What can hang from each mark:
z_873: z_376 z_901
z_872: z_423 z_873
z_901: z_423 z_873 z_989
z_989: z_901
z_656: z_989
z_423: z_376 z_656 z_872 z_901
z_376: z_873

Every row comes from one small tree of marks. The marks that hang from a mark follow it in brackets, in the order of their numbers. Every link used is in the known rows. Which tree was each row made from?
Known rows:
z_872(z_423(z_376 z_656 z_901)): [ 1.39 -3.03  0.56  0.51 -3.01 -0.51 -2.36  0.37  0.21  1.77 -2.02  2.20
  2.85 -0.51 -1.21 -0.83  0.85  1.40 -1.90 -0.06]
z_873(z_376 z_901(z_423)): [-0.49 -1.30 -1.21  0.82  1.97  0.27 -1.48 -2.78 -0.12 -0.40  0.11  0.63
  0.49  1.51  1.48 -0.56  0.61 -0.17 -0.47 -0.09]
z_872(z_423 z_873(z_376 z_901)): [-1.40 -2.65 -1.43  1.08  2.37  0.76 -3.71 -1.51  0.97  1.92 -4.72  1.12
  1.88  0.97 -1.88 -0.27  0.92  1.92  1.85  0.27]
z_901(z_423(z_656 z_872) z_873(z_376) z_989): [ 1.25 -0.80 -0.57  1.22 -1.03 -0.34  1.46 -2.32 -1.15  0.31 -1.69  0.70
 -1.96 -0.95  2.69 -1.12 -1.70 -1.09 -4.13 -0.52]
z_656(z_989(z_901(z_423))): [ 0.30  1.10 -0.03  1.94  0.41 -0.65  1.44 -2.57 -0.36  0.85  3.48  0.83
 -1.07  0.98  1.21 -0.23  0.25 -1.64 -2.05 -1.01]
z_656(z_989(z_901)): [-0.27  1.00  0.17  2.55  0.53 -0.47  0.34 -0.96 -0.45  1.75  2.61  0.59
 -0.09  1.39 -0.20 -0.31  0.53 -0.66 -0.53 -1.21]
z_873(z_376 z_901(z_423(z_656 z_872) z_989)): [ 0.53 -0.88 -0.64  0.54  0.49  0.08 -0.34 -3.78 -0.91 -0.08 -3.06  1.86
 -1.12  0.21  2.48 -0.19 -1.71  0.16 -4.88 -0.03]
z_872(z_423(z_376 z_656 z_901(z_873 z_989))): [ 2.42 -1.38  0.55  2.31 -3.64 -0.82  0.82 -0.80  0.13  2.24 -2.87  2.28
  1.36 -1.22  0.06 -1.38  0.16 -0.18 -2.88  0.02]
z_376(z_873(z_901(z_989))): [-0.58  2.61  0.50  2.17  2.15 -0.19 -0.93 -2.27 -1.59  0.98 -2.42  0.88
  1.18  0.96 -1.27 -0.19  0.94 -0.30  0.27 -1.17]
z_901(z_873): [-0.13 -0.60 -0.23  2.61  0.40 -0.03  0.06 -0.43 -0.82  2.45  0.74 -0.78
  1.10  1.01 -0.86 -1.44  0.50  0.22  1.20 -1.76]
z_872(z_423 z_873(z_376)): [-1.48 -2.96 -1.39  0.98  1.63 -0.37 -3.36 -0.41  0.47  2.05 -2.79  0.18
  1.83  0.51 -2.09 -0.54  1.67  1.77  1.34 -0.08]
z_872(z_423 z_873(z_901)): [-0.86 -1.40 -0.73  1.45  2.07  0.32 -3.02 -1.96  0.55  3.24 -4.41  0.98
  2.42  1.15 -3.16 -0.16  0.47  2.38  1.51 -0.66]
z_901(z_423 z_873 z_989): [ 0.78  1.13 -0.48  2.83  0.11 -0.94  2.87 -3.02 -0.89  1.48  0.96 -0.30
 -0.61  0.37  1.06 -1.26  0.12 -1.45 -2.51 -1.11]
z_376(z_873(z_901(z_423(z_656 z_872) z_989))): [ 1.01  1.77  0.81  0.34  0.40 -0.21 -0.27 -3.54 -2.26 -0.02 -3.93  1.86
 -0.83 -0.50  0.36  0.28 -1.70 -0.35 -3.53 -1.34]
z_872(z_423(z_656(z_989) z_901)): [ 1.22 -0.51  0.83  1.72 -2.57  0.36 -0.39 -0.29  0.40  1.67 -1.83  2.34
  1.90  0.00 -0.01  0.09  0.48  0.97 -0.45  0.86]
z_989(z_901(z_423(z_656) z_873)): [ 1.42 -0.45 -0.39  2.13 -0.23 -0.48  0.94 -1.55 -0.70  1.01  2.30  1.37
 -1.17 -0.54  1.17 -1.33 -1.46 -1.87 -2.90 -1.79]
z_423(z_656(z_989)): [ 1.09  0.66 -0.10  2.25 -1.51 -0.24 -0.85 -0.17 -1.22  0.88  0.76  1.10
  1.21  1.17 -0.01 -0.21  0.38  0.51 -0.22 -0.28]
z_873(z_376 z_901(z_423(z_656(z_989) z_872))): [ 1.18 -0.85 -0.28  0.17 -0.81  1.17 -0.67 -2.52 -0.46 -0.92 -2.14  2.20
 -1.03  0.74  2.51  0.23 -1.38  0.08 -1.49  0.45]
z_872(z_423(z_901) z_873): [-0.91 -1.79  0.26  0.64  0.41 -0.94 -1.85 -0.54  1.02  3.86 -3.03  1.02
  2.86 -0.29 -2.78 -0.48  0.54  2.10  0.61 -0.68]
z_989(z_901(z_423(z_656))): [ 0.61 -0.43 -0.34  1.31  0.22 -0.95 -0.75 -1.79 -0.81  0.81  2.65  1.51
 -0.42 -0.16  0.67 -0.64 -0.75 -1.03 -4.12 -1.65]
z_872(z_873(z_376 z_901(z_423 z_989))): [-0.72  0.20 -1.51  0.94  2.78 -1.20 -1.11 -3.74 -0.06  0.87 -2.51  1.29
  0.30  0.61  0.72 -0.24 -0.16 -0.29 -1.63 -0.29]
z_656(z_989): [ 0.00  0.70  0.02  2.28 -0.25 -0.34 -0.29 -0.59 -0.83  1.56  1.35 -0.13
  1.34  1.83 -0.47 -0.37  1.30  0.52  0.90 -0.63]

Which tree is each row?
[ 0.49  1.47  0.47  1.44  0.46 -0.88 -1.75 -1.89 -1.70  0.71 -2.31  1.25
  1.64  0.93 -1.27 -0.53  1.52 -0.43 -0.52 -1.45]
z_423(z_376(z_873(z_901(z_989))))
[-0.44 -0.27 -0.88  3.21  0.70 -0.32  0.90 -1.32 -0.43  1.28 -0.10 -0.43
 -0.05  0.54  1.10 -1.47  0.81 -0.89 -0.75 -0.44]
z_901(z_873(z_376) z_989)
[ 1.35 -0.15  0.68  2.09 -2.02 -1.58  1.41 -0.64 -0.30  2.45 -0.33  0.99
  1.32 -0.29  0.14 -1.83  0.44 -0.78 -1.81 -1.29]
z_423(z_376 z_901(z_873 z_989))
[ 0.21 -2.14  0.07 -1.28  0.24 -2.29 -1.66 -1.82 -0.65  2.69 -0.18  0.86
 -0.58 -0.36 -0.99 -1.03 -1.25  0.17 -3.86 -3.08]
z_989(z_901(z_423(z_376 z_872(z_873))))
[ 1.34 -1.03  0.00  0.20 -0.60 -1.36 -2.64 -1.93 -1.34  2.56 -5.21  2.62
  0.93  0.10 -1.59 -0.57 -1.92  1.94 -3.32 -1.78]
z_423(z_376 z_656 z_872(z_873(z_901(z_989))))
[ 0.44  0.39  2.17 -0.62 -1.68 -1.69 -0.56 -0.61 -1.43  1.70 -2.94  0.82
  0.99 -0.94 -1.03 -0.85  0.41 -0.03 -2.52 -2.09]
z_423(z_376(z_873) z_872 z_901(z_989))
[ 1.13 -1.60 -1.19  1.64 -0.69  0.17 -0.41 -0.85 -0.48 -0.74  0.72  0.57
 -0.27 -0.30  2.07 -1.42 -0.28 -1.22 -0.99 -0.36]
z_901(z_423(z_656) z_873(z_376))
[ 1.92 -2.55  0.25 -0.90 -2.35 -1.01 -1.67 -1.27 -1.92  0.61 -0.25  1.09
  0.33 -0.21  0.07 -1.03 -0.75  0.93 -4.30 -1.56]
z_901(z_423(z_376 z_656 z_872))
[ 1.38  0.43  2.05 -0.39 -2.75 -1.67 -1.37  0.06 -1.70  1.25 -3.56  2.03
  0.83 -1.59 -0.53 -0.73 -0.52  0.06 -3.37 -1.77]
z_423(z_376(z_873) z_656 z_872 z_901(z_989))
[ 1.02  0.05  0.04  0.75 -0.74 -1.20  0.58 -2.85 -1.99  1.22 -1.00  0.89
 -0.85 -0.34  1.12 -0.27 -1.44  0.40 -5.75 -1.21]
z_901(z_423(z_656 z_872) z_989)
[ 1.72 -1.43 -0.34  1.15 -1.31 -0.89  0.31 -1.30 -0.73  0.95  1.71 -0.22
  0.66  0.43  0.40 -1.85  0.76 -0.93 -1.05 -1.65]
z_901(z_423(z_376) z_873)
[ 1.40 -1.36  0.94  0.94 -2.89  0.69  0.60  0.56  0.46  0.83 -2.29  1.50
 -0.54 -0.91  2.02 -1.05 -1.58 -0.39  0.23 -0.23]
z_423(z_656(z_989) z_872 z_901(z_873(z_376)))
[ 1.08  0.18 -1.27  0.64  0.34 -0.17 -2.19 -2.09  0.24 -0.49 -2.21  2.68
  0.34  0.54  1.18  0.05 -0.78 -0.29  0.23  0.69]
z_872(z_873(z_376 z_901(z_423(z_656(z_989)))))
[ 0.13 -0.05 -0.55  3.08  0.40  0.36  1.15 -0.44  0.42  0.92  1.84  0.52
 -1.32  0.80  1.43 -1.07  0.31 -2.15  1.23 -0.65]
z_656(z_989(z_901(z_873(z_376))))
[-0.12 -1.93 -0.90  1.58  0.02 -0.59 -3.43 -0.28 -0.25  2.74 -3.17  1.34
  2.27  0.03 -3.00 -0.36  0.37  2.21 -0.38 -0.49]
z_872(z_423(z_656) z_873)
[ 1.60 -1.07  0.45  0.14 -1.98 -1.44 -2.16  0.06 -0.78  2.47 -1.48  2.40
 -0.42 -0.23 -1.37 -0.64 -1.72  0.67 -2.18 -2.08]
z_423(z_376 z_656(z_989(z_901)) z_872(z_873))
[ 0.41 -1.54 -0.25  0.87 -1.50 -0.33 -2.43  0.35  1.37  1.40 -3.96  2.70
  1.77 -0.71 -0.37 -0.04  0.31  0.98  0.97  1.36]
z_872(z_423(z_656(z_989) z_901) z_873(z_376))
[-0.53 -2.97 -1.52  1.15  0.50 -0.32 -4.14  0.07  0.34  1.43 -3.30  1.37
  1.90 -0.13 -1.69 -0.48  0.78  1.76  0.33  0.30]
z_872(z_423(z_656) z_873(z_376))
[ 0.58  0.89  0.30  3.31  0.02  0.13  1.98 -0.71 -0.13  2.23  2.15  0.36
 -0.94  0.89  0.09 -0.96 -0.25 -1.70  0.57 -1.62]
z_656(z_989(z_901(z_873)))
[-0.28 -1.37 -1.01  1.98  1.27 -0.18  0.99 -1.78  0.26  0.33  2.65  0.18
 -1.57 -0.04  1.93 -1.50 -0.19 -2.59 -1.49 -1.21]
z_989(z_901(z_423 z_873(z_376)))
[ 2.95  0.01 -0.47  2.12 -2.64 -1.53  1.20 -1.95 -1.49  0.44  0.61  1.61
 -0.21 -0.46  1.36 -1.56 -0.26 -1.56 -4.10 -0.96]
z_901(z_423(z_376 z_656) z_873 z_989)
[ 0.78  0.19 -1.25  1.93  0.81 -0.29 -0.70 -3.44 -0.60 -0.91 -1.48  2.28
 -0.05  0.50  2.32 -0.30 -0.35 -0.72 -3.46  0.60]
z_873(z_376 z_901(z_423(z_656) z_989))
